Each row was made from one walk, in order. Every step used is in the known rows, and no mark comes twice. Write each row's walk.
Known rows
ragov logu vumu lakob mapumo: [ -2  22   8 -22   4  -8  28   2  49  20  -6   5  10  14 -17 -10  -5 -19
  -8 -31  87 -25 -13 -19  21  31   5   2  -2 -14   3 -11   2  41]
guti ganav logu lesa garoge: [  4 -46  19 -18 -19  29  70   4  -7  15  17   7  -3 -13 -33 -16  17  20
  -6  12  61 -30  -2  24 -41  20  -1 -14  -2 -18 -17  -2  10   8]
lesa garoge supa: [  0  24  30 -13 -48   6 -16 -13  -1  17   8   1   1 -19 -26   5  -1   2
   7  -5  29  -4 -10  11 -10  19  10  -9   3   3  -3   1  38  -5]
vumu logu: [  8  -6   8 -10 -17  33 -47   0  27  12  10   0   5  19  -5 -22  14 -14
 -22   2  47 -10  -5  -4  15  18  -5 -12   1 -10  13 -10  -5  33]
defus vedaler: [ -3  24   5 -14   5   5  14  -4 -35   5   1   3  25 -16 -12  -5  10  -1
  -5  11 -17  12   7 -17  30  13 -10 -20   3  -1   4  -4 -36   7]
supa logu lesa lakob vumu: [ -2  -6 -17 -20  13  23  51   4 -27  25  26  13  13   4 -22 -37  14  18
   7 -12  59 -15  -3   9 -50  29   4 -21  -9 -30  15  -1  -6  29]
supa logu vumu lakob: [ -9  15  -5 -21 -24  16  39   0  27  17 -14   6  15  10 -50 -10 -12 -14
  15 -10  90 -21   2   2  44  45   9 -19 -10  -8   0  -1   4  50]
lesa garoge: [ -2  -2  27 -27 -28  -2  37  -2   5  19  12   8   6  -2 -14   0  -9   4
  16   3  47 -21  -5  10 -31  19  -3  -6  -1 -18  -1  -3  11   2]
lakob lesa garoge supa logu ganav: [-16  49 -15  -4 -12  17  10  -4  37  16   2   2 -22  -6 -48  -4  -6   5
 -11 -12  88 -15 -11  -3 -19  34 -10 -20 -12  11  -5  11  30  14]
ragov logu vumu: [ -3  25  -6 -16  22  19  22   6  45  14 -11   0  14 -30 -31   5 -10 -24
  -4  -2  36 -25 -13 -14  32  26  -2 -17  -9  -9  10   4  11  36]
garoge lesa lakob mapumo logu ragov: [ -8 -22  11 -13 -28  -9  36   8  27  18  -1  -3  -6 -44 -22 -12   3 -14
  -9 -14  18 -29 -11 -12 -31  19  14 -11  -7 -12  21  -4  -5   6]
lakob mapumo logu: [ -6  -8   9 -18 -26  -2 -10  -2  19  14   0 -12   3   1 -19 -12 -12 -16
  -6 -23  39 -26 -12 -23 -21  11 -10  18   7 -13   4 -12 -12  -2]
guti ganav logu fimo ronu: [ -7  55  -9 -10 -29  29  37   4  10   4   9   0   9 -13  -5  -8  14  26
 -33  19   9 -12 -11   3 -28   0  -3 -25   1   5 -15  -2   2  15]
supa logu: [-15  45 -11 -11   6  30   1   2  20  12  12   1   2   4 -10   7  -4  -7
  -9  -2  67  -8 -13 -14  -3  35 -15   2  -4   0   4   4  17  13]
lesa garoge supa logu fimo ronu vedaler: [ -8  65  -6 -21 -54 -11  12  -8 -16  11   8   8  13 -24 -65  14  14   7
 -20  20  95   4  -8  -6 -32  15  24 -11  -8   8   4   1  14   4]
garoge lesa lakob vumu logu: [  4  -7  -2 -18 -11  34 -20  -1  15  25  19  12   8  30   3 -41  18   5
  -7  -8  67  -8   0   5  -9  20  -2 -24  -2 -26  17 -15  -7  36]
ragov logu vumu lakob lesa garoge: [ -6   4  25 -25 -34  -8  68   1  38  30   0  20  -3   3 -20 -11  -2   3
  16   1  99 -30  -2  14 -27  34  -3 -12 -11 -29 -10  -4  12  42]
lesa lakob: [  4  -9   3 -20 -17  18  49  -5 -24  10   9   2  14  -2  16 -24 -16   0
 -16  -7   8  -8  -8  11 -49  12 -17 -25   0 -18  25   1   3  19]
lesa lakob vumu logu: [  8  -6  -7 -18 -15  35 -17   1   6  24  21  14  11  37  -6 -43  18   0
 -10  -9  64 -13  -2   1 -18  20   1 -19  -2 -28  23 -13 -10  41]
mapumo logu lesa garoge: [  2 -41  28 -23 -25   5  36  -1  -5  18   7   0  -1 -27 -47 -12   8   8
   8   8  69 -31   0  18 -42  23   2  -6  -5 -26  -7   0  -2   1]
ronu vedaler: [ -1 -10  -2 -19 -36 -10  13  -6 -24   4   9  -2  16 -17 -51   4  -4 -13
  -5   8  53   2  -5  -8   1  13  17  -9  -2   2  12  -7  -1  11]
ganav logu: [  2  -5 -15  -9 -40  50  28   5   3   0  15   0   5   9  -7 -21   1   5
 -18  -1 -17 -14  -1   4 -11   7  -7 -17   7  -7 -16 -10   1  13]
lesa lakob vumu: [ -2  -1 -12 -24  -5  13  47   1 -26  24  25  13  19  16  -4 -34  -2  13
  19 -17  26 -13  -4   5 -41  18   2 -22  -3 -29  19  -7  -7  25]
fimo ronu vedaler: [ -1   7  -5 -21 -49 -21  16  -5 -18   0   5   6  16 -12 -42  15  -3  -2
  -9  14  36   2  -6  -9 -25   7  20  -8  -3   7   8   0  -3  13]
lesa lakob mapumo: [  3  14   9 -22   5  -9  37  -1   8  18  11   3   9  14  23 -20  -6  -8
 -32 -30  38 -16 -18 -10 -58  15 -13   2   5 -17  20  -6   1  17]
guti ganav logu: [ -1 -32 -11  -5 -29  65  59   6  -2   1  18  -1   0  17   1 -20   1  12
 -19   3   2 -19  -8   3   0   3 -14 -16  10   4 -19 -12  13  12]
lakob supa logu lesa: [  0   6   6  -6  25  22  35   5  18   6  14  -3  -3 -36 -56 -16  33  10
 -19   4  62 -18  -3   3 -29  45   4 -16 -10  -4   0   3  -3  36]
lakob vumu logu: [  5  -2  -5 -14 -10  30 -40   3  21  22  20  10   9  33 -15 -34  22  -4
  -2  -6  61 -13  -2  -5  10  21   7 -12  -1 -20  13 -15 -12  38]
guti ganav logu neneki: [ -3 -34 -19   5   9  63  26  12   7   7  -2   5  10 -29 -28 -19  -5  -7
 -13   7 -12 -12 -13  12  -3  10 -10 -11   7  -1   0 -15  -8  11]
mapumo logu vumu lakob supa: [ -1  20  20 -23 -44  -8  74  -3  43   7  -7   3  13  -4 -82 -29   0   2
  27 -19  34 -32  12  -5  -3  40  20 -27  -4  -6   7 -19 -17  60]
mapumo logu: [ -7 -22   7 -15 -40  16 -11  -4   3   7  -2 -15   5 -12 -28 -11 -17 -12
   8  -6  16 -21  -5 -10  -3  10 -10   1   4 -11   2  -7 -11  -1]
ragov logu: [ -2  24   2 -12  18  37  -5   0  32   2   8   2   1 -25  11   6  -9 -10
  -1   1  41  -8 -20 -20  34  18 -19 -13  -5 -11   2  -5  19  19]
lakob mapumo logu lesa garoge: [  2 -33  29 -24 -18  -4  36   0   4  22   8   2  -2 -21 -42 -12  11   6
   1   0  81 -33  -3  12 -51  24   1   2  -4 -27  -6  -2  -2   1]
vumu logu ganav guti: [ 20  -7  -4   9   4  50 -10   3  15  -7  27  -7 -13   9 -61 -29  10  -5
 -25   6  23  -9 -12   5   0  21  -6 -32   3   3   8  -3   6  28]

Write each row's walk
[ -8 -13  10 -11 -40 -10  47   3  37  26 -11   3   0   4 -25 -28  -2  -8
   4  -6  61 -26   3  11  -4  34   0 -15  -9 -18  -8  -5 -12  65] | mapumo logu vumu lakob lesa
[ -2   9  23  -9 -63  16  33  -8  15  26   2   9  -7  -2 -34 -11   7   9
   1  -4  60 -17  -5  20 -14  25  11 -14   0   1 -17  -2  39  23] | guti ganav logu vumu lakob lesa garoge supa
[-11  32   3  -6 -26   8  21   8  27  20   9   9  -9 -41 -42  10  16 -11
  -4   0  47 -20 -15  -8 -16  39  24 -11 -14   4  16   9  30   9] | lesa garoge supa logu ragov
[  7 -20   4 -15  12  16  65   3   0  15  15   2   2   9  12 -31  12   6
 -48 -22  51 -22 -17  -1 -63  14 -12  -3   4 -15   8  -6   2  21] | guti ganav logu lesa lakob mapumo
[ -3   5   2 -21 -18  19  36  -1  33  12 -16   6  14  -4 -40 -10 -15 -16
  19  -8  77 -22  -2   0  63  36   8 -26 -10 -14  -1  -5   4  53] | ragov logu vumu lakob
[-14  63   5  -9 -23  21  -5  -4  24  25  12   8  -9   1 -20   9   7   1
  -8  -3  92  -7 -14  -3 -27  40  -7   5  -6   2  -4   6  41  10] | lakob lesa garoge supa logu
[ 12 -44   3  -6  18  31 -17   6   3  16  17   0   4 -14 -40 -37  43   5
 -19   7  63 -17   1  13  -1  29  13 -21  -8 -21   3  -4 -18  41] | lakob vumu logu lesa
[ -9  56  -8 -18  10   5  48   7  52  19  -5   3  13 -11 -65  -3   2 -14
  -4  -9  49 -30  -4 -14 -12  43   8 -12  -9   0  15   3   4  44] | lakob supa logu vumu
[-13 101   1 -11 -28   3  11   0  26  20   7   8   1 -20 -13   4  20  22
 -27  17  61  -7 -13   3 -52  19  -1 -14  -8   1  -9   8  16  18] | lakob lesa garoge supa logu fimo ronu
[ -9  66   1 -16 -27  -4   2   1  19  11   0  -5  11 -21 -14  -4   8  11
 -26   6  28 -15 -13  -9 -39   4  -1  -9  -1  -3  -3  -1 -10   9] | lakob mapumo logu fimo ronu
[ -6  39  12 -24 -15 -13  27  -2  43  28  -4   9   7  21 -33  -6  -1 -13
  -6 -32 110 -25 -11 -11  -1  39  11   8  -2  -9   0  -7  15  31] | lesa garoge supa logu vumu lakob mapumo
[ 10  -8  14 -15 -15  23 113   0   4   0  17   5   4 -13 -41 -44  21  27
 -16  -8   7 -25   3   9 -74  25   1 -38   0  -8  12 -13  -6  47] | guti ganav logu lesa lakob supa
[ -8  23   4 -23 -40  13  36  -4  25  22 -14  10  12   8 -59  -6  -9 -10
  20 -10 104 -21   1   8  35  46  15 -17 -10  -8  -3   0  17  43] | lesa garoge supa logu vumu lakob
[-13  63   3 -12 -22  28 -14  -6  16  20  12   6  -4  -2 -26  13   2  -1
  -4  -4  87  -5 -15  -6 -14  38  -5   4  -4   5  -1   6  42   0] | lesa garoge supa logu
[ -8  -3  -4 -24   1  12  43  -1 -13  25  23  11  14   5   8 -31  -3  20
  22 -16  30  -6  -2  11 -29  18  -1 -28  -3 -26  11  -9  -2  18] | garoge lesa lakob vumu
[  1  27  20 -22 -32 -10  78  -2  44   7  -4   6  14  -4 -74 -27   3   4
  25 -17  29 -27  11  -3   0  42  22 -32  -4  -3   7 -17 -13  65] | logu vumu lakob supa
[-12  31  -9  -4  30  33  22   6  36  15  -4  11   9 -44 -40 -12  -3  -6
  -3  -2  34  -3 -11   5 -33  37 -11 -14  -4  -5  21 -11  -6  21] | garoge lesa lakob supa logu neneki
[  8 -47   5 -17 -14  26  48  -4 -34   9   4  -6   8 -28 -16 -35   2   5
 -24  -1  30 -18  -3  19 -61  16 -13 -25  -5 -26  19   4 -10  19] | mapumo logu lesa lakob
[-13  31   3 -10  -9   5  67  11  42  14  10  10  -7 -43 -34  -6  17  -1
  -5  -4  32 -21  -8 -10 -36  42  17 -27 -15  -1  24   0  11  28] | garoge lesa lakob supa logu ragov
[  6   3  23  -8 -46  23  -3 -10  -8  14  10   1  -4 -29 -41  -7  18  11
  -8   1  33  -9  -5  22 -20  21  15 -14   1  -1 -14   2  32   0] | ganav logu lesa garoge supa
[  4 -19  26 -21   4  16  39   1  10  16  11   9  -2 -34 -28  -3  13   9
   3  12  81 -25  -7  13 -24  27  -3 -13 -10 -25  -7   1  13  11] | ragov logu lesa garoge
[ -7 -14  11 -21 -41   0   1  -4  19  14  -6  -9   4  11 -27 -18 -15 -15
   4 -26  64 -27  -7 -18  -1  18  -5  13   5 -16  -1 -15 -13  10] | vumu lakob mapumo logu
[ -1   2 -14 -17   4  25  36   0 -28  25  25  12  12  -1 -26 -34  17  19
   5 -14  57 -11  -5  10 -46  29   9 -22  -8 -24  14   0   4  25] | garoge supa logu lesa lakob vumu
[ 21  -8 -12   4   4  51   9   3   1  -1  32   1  -9  18 -59 -41  11   2
 -20   0  33 -10 -11   8 -22  22  -4 -36   1  -7  16  -4   3  32] | lesa lakob vumu logu ganav guti
[ 16 -39   5 -14  -3  34  31  -2 -22  11  10   2   7 -12  -4 -41  17   4
 -40   3  44 -12  -3  22 -51  20 -10 -32  -6 -25  24   2  -7  36] | vumu logu lesa lakob
[ -8  -2 -15 -14 -17   6  21  -4  21   9  -7 -10 -11  -3 -42 -24 -22  -5
 -13 -28  53 -28 -10 -12 -30  12 -16 -16  -3  -4   8  -1  -6   4] | lesa lakob mapumo logu ganav
[ 18  -5 -10   7   7  48  -6   5  11  -2  32  -2 -11  15 -65 -34  13   0
 -15   2  30 -10 -11   4  -3  23   0 -32   2  -2   9  -5   2  30] | lakob vumu logu ganav guti
[-10  11  20 -25 -37 -11  70   2  34  34   1  19  -3  13 -26 -11   0   4
  13   1 107 -30   1  16 -38  40  -2  -7 -11 -26  -9  -1  11  40] | supa logu vumu lakob lesa garoge
[  1   6 -18 -15 -19  27  43   9  25  13  -6  -1  17  -6 -45 -15  -3 -13
 -16  -3  -5 -29   0   4   0  18   6 -20  -1  -7  -3   0  -3  32] | ganav logu vumu
[ -5  -2  30 -20 -31 -16  53   2  21  28  12  13  -5   2  -3  -9   1   7
   7   4  58 -24  -3  15 -57  24  -8  -5  -4 -23  -7  -2   8  22] | lakob lesa garoge
[  6  -5  -1 -11   1  35  39  -5 -27  12  10   1   4 -24 -12 -25  11   8
 -34  -2  53  -7  -9  19 -58  29 -11 -25  -8 -15  18  10  14  22] | garoge supa logu lesa lakob
[ -1  -9  -7 -20 -47  26  52   1  19  11 -13   5  16  13 -49 -24 -10  -9
  10  -9  48 -25   8  12  40  31  13 -28  -5 -12 -10  -8  -4  51] | ganav logu vumu lakob
[ -2   4 -22  -9  -2  26 -15   1  32  13   8   3  -8  17 -47 -32   3   1
  -5 -15  66 -19  -3  -5  11  20   0 -33  -8  -4   7  -4  -6  30] | lakob vumu logu ganav
